Each row comes from the steps of one path. Every step used is in the known rows, and no mark comes twice. Write the path behind each row, first mark first.
Known rows
gokireb, repu, gonuk, bama: [ 0.72 -1.42  0.35 -0.23  2.18  0.44 -0.75 -3.47 -0.72  0.79 -0.72  2.02
 -1.48 -2.13 -0.15  3.06  0.50  2.47  2.57 -1.62  2.08  0.70]
bama, gonuk, lekip, gokireb: [-1.86  0.64  4.24  0.66  2.30  1.95  2.33 -2.43  2.16 -2.75  0.91 -3.35
  1.05 -2.08  0.19 -0.29  4.42  0.99  2.80  1.11  1.67 -0.08]
silu, gonuk, lekip, gokireb, bama: [-2.31 -1.74 -2.47 -0.91  0.88  0.07 -0.26 -5.74  0.61 -3.34 -1.34 -2.33
  2.38 -5.32  1.90  0.07  2.33  0.73  2.46 -1.37  1.31 -3.30]
givub, gokireb: [-0.40  0.48  0.93  0.16  0.25 -0.98  3.30  1.02 -2.25  0.71  0.40 -1.36
 -1.07 -0.35  1.02 -1.17 -0.26  0.56  0.25  0.02  0.68  1.18]
repu, gonuk: [-0.74 -0.14 -0.07 -1.03  1.21  0.45 -0.84  0.42 -1.03  0.84 -2.46  0.10
 -1.20 -1.77 -1.01  0.77  0.45  0.52  0.14 -2.66  1.48 -0.72]
kevep, gokireb, bama: [ 1.38 -2.64 -1.40 -1.87 -0.13  0.10 -0.40 -1.60 -1.41 -2.46  1.64 -0.03
  0.78 -1.91  0.65 -0.71  0.58  1.24  2.84  0.01  0.50 -0.60]
kevep, gokireb: [ 1.56 -0.43  0.00  0.13  0.91  1.07  0.83  0.64 -0.45 -1.52  2.03 -0.67
 -0.53 -1.12 -0.06 -1.21  1.08  0.60  1.27  1.55 -0.28  0.56]
bama, gonuk: [-0.14  0.62  3.53 -0.03  0.99  0.34  1.58 -0.15  0.49  0.28  1.55 -0.95
  0.29 -0.36  0.54  0.70  1.59  0.69  0.44 -1.08  1.55  1.32]
repu, gonuk, koromoz, gokireb: [-3.36  1.19  3.45 -0.84  1.45  1.69  1.19 -0.06 -5.20 -1.05 -1.64 -0.88
 -2.13 -3.33 -2.44  1.91 -0.53  4.27  1.48 -2.64  2.05  1.17]
koromoz, gonuk, bama: [-1.66  2.28  1.52 -0.82  0.34 -0.25 -0.05 -0.45 -0.59  0.57  2.65  1.07
 -0.61 -1.02 -0.52  2.85  1.56  2.29  2.21 -2.26  2.14  3.58]
gonuk, koromoz, gokireb: [-2.71  1.34  3.37  0.06  0.35  1.42  2.25 -0.70 -4.27 -2.04  0.67 -1.03
 -0.86 -1.66 -1.41  1.34 -1.10  3.67  1.18  0.04  0.74  2.23]
kevep, gokireb, silu: [ 2.00 -0.58 -1.06  0.34  0.76 -0.34  1.95 -0.58  0.03 -3.98  1.28 -1.22
 -0.60 -1.51  0.95 -1.98  2.24  1.25  3.25 -0.12  1.54 -0.34]
bama, gonuk, koromoz, gokireb: [-2.84  1.79  7.00  0.27  1.34  1.65  3.57 -0.90 -3.49 -1.84  2.52 -1.98
 -0.57 -2.06 -0.70  2.41  0.52  4.30  1.42 -1.23  2.26  3.55]
gokireb, silu, gonuk, lekip: [-1.30 -0.14 -2.05  0.66 -0.41 -1.06  1.08 -3.34  1.14 -5.08 -0.46 -2.18
  0.50 -3.86  2.49 -0.24  3.52 -0.63  0.82 -3.37  1.60 -2.30]
koromoz, gonuk: [-1.59  1.82  1.89 -0.25 -0.15  0.01 -0.09  1.79 -0.16  1.11  1.20  0.09
  0.00  0.03 -0.24 -0.75  0.41  1.47  0.75 -1.67  1.14  2.56]
gokireb, kevep: [ 0.95 -0.77  0.73  2.32 -1.53 -0.51 -0.55 -1.79 -0.51 -0.52  0.64  0.45
  1.34  0.69  0.68 -0.74  1.25  1.38  0.86  0.43  1.12 -0.48]
gonuk, koromoz: [-0.75  0.54  1.70  0.62  0.60  0.52  1.43 -0.81 -1.00 -0.85  0.00  0.66
 -0.34 -0.86 -1.04  2.65 -0.99  2.48  2.56 -0.46  1.10  0.95]
repu, gonuk, koromoz: [-1.47  0.66  2.01 -0.38  1.73  0.82  0.19 -0.42 -2.36  0.01 -2.18  0.70
 -1.65 -2.64 -1.99  3.12 -0.34  2.90  2.65 -2.77  2.64  0.41]
lekip, gokireb: [-0.49  0.38  0.11  0.83  2.17  0.71  1.10 -0.96  0.77  0.59 -1.00 -1.09
  0.83 -1.03 -0.58 -1.31  0.07  0.97  1.76  1.74  0.93 -0.75]
bama, gonuk, koromoz: [-0.48  1.24  5.71  0.74  1.46  0.99  3.06 -1.05 -0.64 -0.74  1.77 -0.46
 -0.20 -1.31 -0.36  3.38  0.87  3.15  2.86 -1.76  2.66  2.39]
lekip, gonuk, bama: [-0.80  0.45  0.43 -0.66  2.45 -1.02 -0.73 -2.84 -0.92  1.69  0.77  1.68
  1.20 -2.16  1.43  4.37  1.06 -0.27  0.74 -2.41  4.69 -0.46]
givub, gokireb, kevep: [ 0.84 -0.41  1.78  2.65 -1.16 -1.51  2.59 -0.79 -2.82  0.39  1.16 -1.04
  0.36  0.39  1.52 -1.69  1.18  2.23  1.21  0.45  1.78  0.92]
bama, gonuk, koromoz, gokireb, kevep: [-1.58  1.07  7.68  2.75 -0.08  0.95  3.15 -2.63 -4.26 -2.00  3.05 -1.49
  0.65 -1.53 -0.15  1.43  1.73  5.78  2.47 -0.98  3.31  3.06]
koromoz, gokireb, silu, gonuk, lekip: [-3.21  0.41 -0.56  0.16 -0.67 -0.13  1.83 -3.17 -2.17 -6.36  0.24 -3.83
  0.02 -4.57  2.02 -1.14  3.21  0.76 -0.61 -3.16  1.21 -1.35]

Write each row's path
[-0.72 -2.16  1.49  0.05  0.71  1.96 -0.72 -2.76  0.19 -2.16 -2.35 -0.18
 -1.31 -1.62 -0.19 -0.40  1.80  0.80  1.66 -0.24 -0.08 -1.28] -> gokireb, repu, gonuk, lekip
[-2.87  1.50  2.64 -0.64 -1.26  1.26 -0.46  0.38  0.65 -2.58  0.98 -1.28
 -0.18 -0.55 -0.47 -0.43  2.80  0.45  1.22 -1.28  0.08  1.52] -> koromoz, gonuk, lekip
[-0.63  0.89 -0.50  1.31  1.30 -1.56  2.69 -3.12 -0.92 -2.39 -0.58 -0.22
  0.03 -4.37  1.75  2.50  0.52  3.16  2.86 -4.28  3.86 -0.39] -> gokireb, silu, gonuk, koromoz
[ 0.39 -1.57  0.76  0.95  4.01  1.56  0.65 -2.50 -0.06  2.20 -3.40 -0.37
 -0.50 -2.08 -0.61 -1.47 -0.34  2.82  3.12  0.96  1.98 -1.10] -> lekip, gokireb, repu, gonuk
[-1.82  0.27 -0.74  0.42 -0.05  0.45 -0.24 -2.38  0.67 -2.84  0.02 -1.32
  0.33 -3.42  1.45  0.59  2.57 -0.93 -1.03 -1.71 -0.11 -1.46] -> silu, gonuk, lekip
[-1.17  0.52  3.02  0.67  2.04  0.68  3.44 -3.72  2.50 -4.99  0.41 -4.20
  1.18 -2.56  1.45 -0.97  5.21  1.37  4.79 -0.45  3.20 -1.05] -> bama, gonuk, lekip, gokireb, silu
[-2.75  1.00  2.34 -0.46  1.37  0.59  2.15 -1.37 -4.99 -3.50 -2.25 -1.84
 -2.00 -3.94 -1.57  1.32  0.24  4.59  3.33 -4.22  3.83  0.40] -> repu, gonuk, koromoz, gokireb, silu
[-3.16 -1.36  4.12 -2.75 -1.04  1.64  0.76 -3.76 -2.68 -5.38  1.97 -3.29
  1.00 -2.31  0.82  0.25  2.89  1.63  1.17 -1.89  0.58  0.16] -> koromoz, gokireb, bama, gonuk, lekip
[-3.52  1.84  2.47 -0.21  0.78  1.65  0.85 -0.69  1.18 -1.79 -0.02 -2.64
  0.61 -1.77 -0.59 -1.45  3.08  1.74  3.02  0.67  0.78  0.65] -> koromoz, gonuk, lekip, gokireb
[-0.17 -1.20  2.74  0.61  2.00  1.36  0.80 -2.67 -1.92  0.80 -2.42  1.66
 -1.77 -2.14 -1.04  2.28 -1.21  4.25  3.77 -1.27  2.15  0.76] -> gokireb, repu, gonuk, koromoz
[-3.47 -0.36  1.14 -2.03 -0.06  0.84 -0.43 -2.99  0.40 -2.81 -0.13 -1.93
  1.89 -2.27  0.29 -1.38  2.21  2.44  4.80 -0.73  1.48 -0.38] -> koromoz, gonuk, lekip, gokireb, bama
[-1.62 -1.48  3.85 -1.79 -0.56 -0.47  3.26 -2.95 -1.72 -3.54  1.91 -3.38
  0.68 -1.98  2.61  0.39  3.36  0.96  2.83 -2.22  1.84  0.84] -> givub, gokireb, bama, gonuk, lekip
[-1.77 -1.21  3.56 -2.29  0.06  0.30  1.03 -2.22 -3.52 -1.82  2.02 -2.13
  1.19 -1.80  0.84  0.16  0.63  2.69  0.69 -2.40  1.83  1.22] -> koromoz, gokireb, bama, gonuk
[-1.35 -0.89  1.35 -0.91  2.21  1.19 -0.08 -3.21 -4.32 -0.33 -0.12  0.22
 -1.95 -2.60 -0.67  2.13  0.13  3.67  1.33 -1.35  1.45  1.43] -> koromoz, gokireb, repu, gonuk, bama
[-0.79  1.19  0.39  1.73  1.45 -2.59  5.82 -2.10 -3.16 -1.79  0.15 -1.79
 -0.92 -4.33  2.74  1.56  0.28  3.69  3.06 -4.14  4.46  1.15] -> givub, gokireb, silu, gonuk, koromoz
[ 0.83  0.48 -0.44  1.36  2.09 -0.62  3.52 -2.56 -1.12 -3.82  1.27 -0.84
 -0.46 -5.27  1.70  1.40  1.55  3.58  4.11 -2.52  3.64  0.20] -> kevep, gokireb, silu, gonuk, koromoz
[-0.85 -0.22  4.82  2.70  0.65  1.34  1.75 -4.24  1.60 -2.83  1.23 -3.09
  2.42 -1.33  0.65 -0.98  5.58  2.36  3.84  1.44  2.74 -0.59] -> bama, gonuk, lekip, gokireb, kevep
[-0.50 -1.13  2.02 -1.28  2.35  0.03  1.60 -3.57  0.63  0.08  0.48 -1.66
  2.34 -2.25  1.04  0.01  1.27  2.65  3.86 -0.76  3.12 -0.44] -> lekip, gokireb, bama, gonuk
[-1.18 -0.28  4.03  1.31  0.78  2.02  2.60 -2.61 -3.85 -1.36  0.68  0.22
 -1.36 -0.99 -0.56  0.32 -1.98  4.82  2.10  1.29  0.31  2.38] -> gonuk, koromoz, gokireb, repu
[-1.82 -0.34 -0.50 -0.45  2.12  0.90  0.91 -2.96  0.90 -4.37 -3.97 -3.32
 -0.16 -3.80 -0.29 -1.32  4.05  1.35  4.44 -1.92  2.95 -3.55] -> repu, gonuk, lekip, gokireb, silu
[ 0.22 -0.56 -1.77  0.55  0.40 -0.03  1.99 -2.71  0.56 -6.84  1.37 -2.64
 -0.09 -4.97  2.45 -1.03  4.67  0.11  1.95 -1.75  1.39 -1.69] -> kevep, gokireb, silu, gonuk, lekip
[-1.28 -0.75  1.48  1.81  1.09  1.36 -0.82 -3.51 -0.05 -2.49 -2.92 -2.14
  0.95 -2.90 -0.96 -1.20  4.60  2.16  3.57  0.23  2.51 -2.93] -> repu, gonuk, lekip, gokireb, kevep
[-0.40 -1.75  1.10  1.41  1.67  2.28  1.03 -4.34  1.88 -2.22 -0.75 -1.64
  0.56 -1.00  0.55 -2.09  1.65  1.21  3.17  4.03 -0.55 -1.38] -> gonuk, lekip, gokireb, repu
[-1.73 -2.15 -0.86 -1.58  0.12  0.92 -0.49 -4.78  0.66 -3.78 -1.28 -2.13
  2.20 -2.55  0.38 -0.64  2.04  0.76  3.74  0.89  0.29 -2.88] -> gonuk, lekip, gokireb, bama
[ 0.84 -1.44  4.15 -1.10  1.39  0.90  2.68 -2.90 -2.02 -3.18  3.38 -0.38
  0.52 -3.20  0.49  2.66  1.45  4.35  5.73 -1.43  3.41  2.03] -> kevep, gokireb, bama, gonuk, koromoz
[ 0.09  0.58 -1.58  1.28  0.60 -3.28  4.50 -1.32 -2.08 -1.02  0.05 -2.26
 -0.37 -3.54  3.50 -1.15  1.12  1.14  0.55 -3.74  3.35 -0.19] -> givub, gokireb, silu, gonuk
[-2.00  1.60  5.96  0.63  0.96  0.47  4.76 -1.92 -3.05 -4.30  1.84 -2.73
 -0.42 -2.44  0.27  1.46  1.60  4.89  3.53 -2.92  4.13  2.62] -> bama, gonuk, koromoz, gokireb, silu
[-1.08 -0.35 -0.55  0.69  1.07  0.38  1.78 -3.46  2.12 -5.19 -1.48 -3.45
  0.94 -2.21  0.74 -1.95  3.38  0.61  4.32  0.64  1.59 -2.70] -> gonuk, lekip, gokireb, silu
[-1.23  0.19  7.35  1.36  1.80  2.15  4.12 -2.81 -3.33 -1.41  2.39 -1.03
 -0.95 -1.34  0.28  1.17 -0.40  5.41  2.56  0.21  2.10  3.89] -> bama, gonuk, koromoz, gokireb, repu
[-2.37  0.93  3.52  2.22 -0.61  1.18  0.18 -2.33  0.82 -2.20  0.62 -2.07
  1.81 -0.91 -0.31 -2.39  4.49  3.23  3.98  1.12  2.22  0.28] -> koromoz, gonuk, lekip, gokireb, kevep
[-0.36  0.97 -3.27  1.20  3.45 -1.94  2.15 -5.14  0.87 -1.51  0.30 -1.09
  1.10 -5.11  2.07  2.18  2.27  2.32  3.51 -2.47  4.40 -1.37] -> lekip, gokireb, silu, gonuk, bama
